What can hang from each mark
A: R
R: G
M: X
E: N
X: N Z
G: J Z
W: R
Z: E W X

Known rows, with every way that one mark hangs from another
X[Z[E[N]]]: [ 1.10 -4.30  0.55  0.76 -2.14 -2.47  0.85 -0.22 -4.56 -3.31  1.18 -0.78
 -0.94 -4.09  1.79 -0.43 -1.82  0.36]
W[R[G]]: [-1.12 -7.00  2.06 -0.71  0.07  1.23  0.67  1.31  3.30 -0.26 -1.62 -0.05
  1.49 -0.84  1.71 -4.30 -2.60 -0.64]
M[X[N Z]]: [ 3.21 -4.63 -0.27 -0.82 -3.06 -0.10 -1.45 -0.89 -4.12 -0.79  2.28  1.26
 -1.89 -2.50 -2.20  1.33  1.54 -1.78]
G[J Z[E W[R] X[N]]]: [ 0.37  7.38 -1.68  2.54 -0.03 -0.55 -0.81 -0.88  0.02 -0.52 -0.41 -0.62
 -0.35  1.13 -0.18  5.27  3.81  2.22]
Z[W[R] X[N]]: [ 3.97  2.91 -0.04  0.74  0.34  4.02 -3.25 -0.61  0.62 -0.88  1.24 -1.21
 -0.20 -0.58  0.45  0.05  1.68  1.82]
X[N Z]: [ 3.30 -7.99 -0.19 -0.29 -4.16  0.73  1.19 -2.12 -4.70 -3.54  0.86 -0.88
 -0.54 -5.41  1.77  1.80  1.78 -2.29]
R[G[J Z[E[N] X]]]: [-3.46  0.89 -1.01 -1.32  1.16 -2.50  1.75  1.06 -1.57  1.06  1.77  4.28
 -0.11  2.98 -3.50  0.11 -1.78 -2.10]
W[R[G[J Z[E]]]]: [-3.16 -3.14  0.88  0.57 -0.16 -1.10  1.79  0.71  3.04  0.21 -2.85  0.51
  1.41  0.61  1.20 -0.48 -0.84  0.41]
W[R[G[J Z]]]: [-2.62 -4.72  0.73 -0.56 -0.55  0.03  2.19  0.19  3.50  1.18 -2.02 -0.11
  2.45 -0.16  1.11 -0.76 -0.28 -1.49]
Z[W[R]]: [ 2.41  0.05  1.56  0.05  0.74  2.56 -0.98 -0.20  2.64  0.29 -1.01 -4.91
  0.59 -2.21  3.25 -2.31  0.23  0.57]
G[J Z[E]]: [-1.57  1.16 -0.59  1.26 -0.51 -4.17  2.28  1.18 -0.81 -0.53  0.27 -2.02
  0.06 -0.62  0.29  2.51  2.35 -2.50]
A[R]: [ 0.87 -5.05  3.02  0.38 -1.39 -0.01  0.87  1.58  2.38 -0.96  0.93 -1.54
  2.75 -4.35  2.03 -5.45  0.02 -3.55]
W[R[G[J Z[E X]]]]: [-2.66 -1.06  0.26  0.79  0.17 -0.83  0.50  1.01  2.68  0.56 -1.34  1.02
  1.46  1.59 -0.05 -0.13 -0.61  0.54]
W[R]: [ 0.91 -5.72  2.34  0.97 -0.87  0.77 -0.12  1.58  2.90 -1.51 -0.53 -3.19
  1.83 -3.25  3.12 -3.08 -0.68 -0.73]
G[J Z[W]]: [ 0.25  3.12 -1.14 -0.88 -0.14 -0.83  2.06 -1.01  0.38  2.50  1.06 -4.32
  1.16 -0.88  0.53  2.96  3.93 -3.74]
X[N Z[E W[R[G[J]]]]]: [ 1.21 -1.36 -1.02  1.29 -2.12  0.00  0.50 -3.07 -3.74 -2.27 -4.40  0.77
 -2.74 -1.98  1.86  3.70  1.32  4.39]
R[G[J Z[E[N] W]]]: [-2.87  1.69 -0.75 -1.93  1.65 -1.78  2.67 -0.39 -0.73  1.58 -0.58  2.57
 -0.78  2.30 -1.62  0.38 -1.74 -0.86]
R[G[J]]: [-2.62 -4.56  0.01 -2.61  1.00 -2.46  2.60  1.82 -1.28  2.42 -0.52  1.64
 -1.13  0.33 -2.29 -2.68 -0.70 -3.93]

Rows
[-1.12  0.09 -0.11 -2.04  1.64  0.83  1.34 -0.11  1.39  0.54 -0.10 -0.13
  0.10  2.03  0.68 -1.43 -2.40 -1.50] => R[G[Z[E W]]]
[ 2.03 -0.39 -0.38 -0.04 -1.17  0.65 -2.39 -1.72 -2.61 -0.37 -1.47  2.68
 -3.14  0.51 -1.40  1.65 -0.30  3.63] => M[X[N Z[E W[R[G]]]]]
[-2.25 -2.16  0.92 -1.07 -0.84 -0.56  1.90  0.71  2.75  2.23  0.96  1.98
  3.58 -0.06 -1.27 -2.72  0.58 -4.13] => A[R[G[J Z[X]]]]
[-0.04  5.85  0.62  0.95  2.96  1.24 -2.90  0.78  0.20 -0.71  0.44  2.92
 -1.65  2.98 -1.10 -2.73 -4.19  5.76] => Z[E[N] W[R[G]] X]
[-3.12 -1.29  0.49  0.44  0.02 -0.84  0.94  0.74  1.78  0.01 -0.79  3.02
  1.44  1.57 -0.73 -0.47 -2.07  0.99] => W[R[G[J Z[E[N] X]]]]
[ 3.47  0.86 -0.73  0.25 -1.42 -0.32 -2.65 -1.39 -4.41 -1.06  0.55  0.83
 -3.80 -0.97 -1.62  2.11  1.28  1.85] => M[X[N Z[E W]]]
[ 4.35  3.61 -0.72 -0.64  0.87  3.10 -2.70 -0.16 -1.99 -0.52  3.40 -1.01
 -1.42 -0.19 -1.27 -0.25  1.68 -0.82] => Z[W X[N]]
[-0.48 -1.96  0.07 -3.44  1.11  2.41  1.78 -0.83  2.04  1.90  0.98 -0.93
  1.57  1.21  0.49 -1.77 -1.62 -3.93] => R[G[Z[W]]]
[ 1.00 -2.74 -0.57 -0.78 -1.54  0.44  0.79 -2.37 -1.06  1.96 -2.12 -3.24
  0.30 -2.59  2.19  1.21  1.49  0.60] => X[Z[W[R[G[J]]]]]
[ 3.20 -2.94  0.28  0.06 -2.11  1.93 -0.42 -2.21 -0.37  0.03 -0.73 -5.71
  1.09 -4.27  4.21  0.53  1.26  0.35] => X[Z[W[R]]]
[ 0.04  8.56 -1.98  1.22  1.16 -2.14 -0.59  0.53 -0.80  1.50  1.80 -2.54
 -0.46  1.71 -1.16  3.79  3.53 -0.65] => G[J Z[E W X]]
[-3.04  0.71 -1.23 -0.91  1.21 -2.43  1.16  1.54 -0.63  1.62  1.00  2.38
 -0.25  3.17 -2.88  0.32 -0.42 -2.58] => R[G[J Z[E X]]]
[ 0.49  2.05  0.84  1.32  1.36 -2.22 -2.15  3.22 -3.32 -3.12  4.24  2.41
 -1.73  0.14 -2.27 -2.92 -3.15  0.98] => Z[E[N] X]
[ 1.05  5.64  0.24  1.53  0.75  1.81 -1.70 -0.55  1.78 -1.54  2.47 -1.11
  1.90  0.96  1.30  0.70 -1.13  2.31] => G[Z[E[N] W[R] X]]
[-0.98  6.98 -0.09  1.17  2.98 -0.53 -2.28  0.97 -0.84  0.21 -0.46  3.19
 -2.27  3.10 -2.08 -1.27 -2.84  5.66] => Z[E[N] W[R[G[J]]] X]
[ 0.39  6.21 -0.89  1.91  2.06  0.66 -2.85  0.27 -1.02 -0.84 -2.25  2.73
 -3.32  2.93 -1.38  0.98  0.20  5.63] => Z[E W[R[G[J]]] X[N]]
[-0.46  3.48 -1.72  1.73 -0.88 -2.86  0.39  0.84 -2.49 -1.50  2.09  0.95
 -0.61  0.57 -2.00  4.34  3.23 -1.61] => G[J Z[E X[N]]]
[-1.99 -0.17 -1.02 -3.08  1.08 -0.18  2.82 -0.76  0.76  3.49 -0.16 -0.12
  0.51  1.60 -1.13  0.34  0.55 -3.89] => R[G[J Z[W]]]
[ 1.67  5.87 -0.10  1.88  0.85  1.89 -2.26 -0.08  2.83 -0.86  1.66 -3.67
  1.80  1.09  2.20  1.24  0.76  1.39] => G[Z[E W[R] X]]
[-0.06  0.11  0.51 -0.94  1.44  1.33  0.37 -0.30  2.22  2.34 -2.63 -2.05
 -0.25  0.05  1.16 -1.85 -0.01  0.81] => Z[W[R[G[J]]]]
[ 1.89 -1.39 -0.09 -1.56 -0.77  1.21 -2.26 -1.21 -0.48  2.96  0.21 -0.64
 -0.71 -0.02 -1.27 -0.47 -0.31  0.33] => M[X[Z[W[R[G]]]]]
[-2.26 -1.88  0.00  0.87 -0.37 -0.20  0.62  0.38  1.57 -0.80 -1.93  2.69
  0.88  1.43 -0.41  0.90 -0.25  1.07] => W[R[G[J Z[E X[N]]]]]
[-1.11 -3.15  0.80  0.64 -0.49  1.81 -0.23  0.24  2.79 -1.97 -0.76  2.27
  1.66  0.96  1.00 -0.89 -1.85  1.06] => W[R[G[Z[E X[N]]]]]
